What can hang from each mark
sikelov: fubeg
fura: kila nanan
nenam: bobo nanan sikelov
kila: fura
bobo: nenam
fubeg: bobo sikelov
nanan: fubeg fura nenam

Each row was made from one small tree. The marks that hang from a mark follow it in brackets, in alphabetical order. Every link used is in the known rows. Write each row's tree.
In the rows, 128 means zero.
Known rows
nenam{nanan}: [146  90 134 130 110 136 123 102 139 157 120 133 118 129 157 127 124 152]
nenam{nanan sikelov}: [153 106 128 118 138 148 111  99 166 181 152 140 118 117 173 168 153 160]
bobo{nenam}: [103 141 131 164  98 108 135 137 137 165 125 130 129 107 152 141 167 122]
fura{nanan}: [145 123 128 148 120 157 149  84 135 136 108 114 113 124 139 118 145 126]
fura{kila nanan{fubeg}}: [148 120  99 152 115 151 176  61 104 105 125 117  75 108 150 122 139 145]
nanan{nenam{sikelov{fubeg{bobo}}}}: [114 158 168 129 137 137 125 142 142 199 183 143 131 101 171 166 170 136]
nanan{fubeg{bobo{nenam} sikelov} fura{kila}}: [ 90 147 167 116 130  74 192 146  90 166 143 161  78 127 203 192 154 116]
sikelov{fubeg{bobo{nenam{nanan{fura{kila}}}}}}: [124 152 136 133 113  98 157 154 131 191 148 139 108 146 164 168 171 115]
nanan{fubeg fura{kila} nenam{bobo}}: [ 96 133 194 121 145 129 183 122  69 138 173 142 117  92 197 174 112 135]
bobo{nenam{sikelov}}: [107 151 126 156 118 117 127 136 157 181 146 135 128  98 164 168 187 128]
kila{fura}: [ 95 106 143 134 128 118 155 114 120 158 116 115 120 115 137 152 123 162]
fubeg{bobo}: [114 122 181 124 122 129 141 146 147 175 128 149 113 148 159 108 147 118]
sikelov{fubeg{bobo{nenam{nanan}}}}: [130 154 138 130 112 105 139 166 148 203 152 141 116 145 158 164 175 121]
nanan{fubeg fura{kila} nenam{sikelov}}: [ 92 138 165 125 148 127 176 119  75 145 165 140 109  79 197 201 138 142]
kila{fura{nanan{fubeg{bobo} nenam}}}: [114 129 166 138 142 124 169 104 108 152 144 127 106 103 159 160 127 169]
nenam{bobo nanan{fura} sikelov{fubeg}}: [156 131 155  89 169 145 134 124 165 208 192 144 131 136 195 217 155 140]
fura{kila nanan{fubeg nenam}}: [142 133 124 159 117 148 171  61  93 111 149 125  82  87 163 123 137 150]

Which tree is each row?
[117 123 130 161 100  95 147 111 119 153 124 136 114 114 175 153 151 128]
bobo{nenam{nanan{fura{kila}}}}
[118 117 135 136 137 131 169  97 112 142 120 111 106 109 143 165 124 170]
kila{fura{nanan{fubeg}}}
[142 110 181  88 149 124 148 124 130 178 166 156 115 135 200 186 118 149]
nenam{bobo nanan{fubeg{sikelov} fura}}
[122 136 124 146 124 104 145 121 130 166 153 144 110  96 192 197 167 143]
bobo{nenam{nanan{fubeg fura{kila}} sikelov}}
[ 93 141 181 117 144 107 176 169 104 167 134 150 112 125 192 199 151 116]
nanan{fubeg{bobo{nenam{sikelov}}} fura}
[171 132 140  94 160 155 112 122 187 213 206 146 128 128 184 196 162 156]
nenam{bobo nanan sikelov{fubeg}}
[ 86 124 175 147 121 117 174  99  72 136 130 129 119 102 175 140 125 115]
nanan{fura{kila} nenam}
[113 154 185 120 120  64 142 149 153 217 155 179  92 146 204 162 181 115]
fubeg{bobo{nenam{nanan{fura}}} sikelov}
[120 132 160 131 156 138 162  98 120 158 163 124 113  92 164 180 132 176]
kila{fura{nanan{fubeg nenam{bobo sikelov}}}}
[118 128 151 126 143 115 171 105 120 162 133 130  94 118 157 170 136 165]
kila{fura{nanan{fubeg{bobo sikelov}}}}
[113 123 153 148 134 128 162  87 113 149 130 114 115 101 147 149 127 163]
kila{fura{nanan{nenam}}}
[114 153 177 124 118  61 150 136 146 208 158 179  82 145 205 157 179 116]
fubeg{bobo{nenam{nanan{fura{kila}}}} sikelov}
[151 109 162 102 164 148 140  86 155 175 183 149 115 127 203 180 138 144]
nenam{bobo nanan{fura{kila}} sikelov}
[114 137 168 131 144 113 168 105 112 165 150 134  99 104 166 171 135 170]
kila{fura{nanan{fubeg{bobo sikelov} nenam}}}
[126 148 114 148 119  99 142 123 139 184 155 136 115 110 183 201 182 132]
bobo{nenam{nanan{fura{kila}} sikelov{fubeg}}}
[122 134 125 153 120 102 140 109 138 168 148 140 114 105 186 181 171 133]
bobo{nenam{nanan{fura{kila}} sikelov}}
[122 138 132 142 127 106 137 132 136 174 151 144 119  99 191 204 168 143]
bobo{nenam{nanan{fubeg fura} sikelov}}
[102 158 198 112 162 137 153 140 120 194 184 138 147 106 192 201 152 116]
nanan{fura nenam{bobo sikelov{fubeg}}}
[123 141 152 134 152 133 159  96 129 171 162 118 119 103 155 176 143 164]
kila{fura{nanan{nenam{bobo sikelov{fubeg}}}}}
[122 154 145 128 116  99 149 167 137 200 145 140 118 147 164 174 172 113]
sikelov{fubeg{bobo{nenam{nanan{fura}}}}}
[118 162 139 132 112 107 144 174 146 201 147 138 120 142 152 162 181 114]
sikelov{fubeg{bobo{nenam}}}
[115 134 138 144 109  86 145 135 122 171 135 146 113 109 186 185 156 136]
bobo{nenam{nanan{fubeg{sikelov} fura}}}
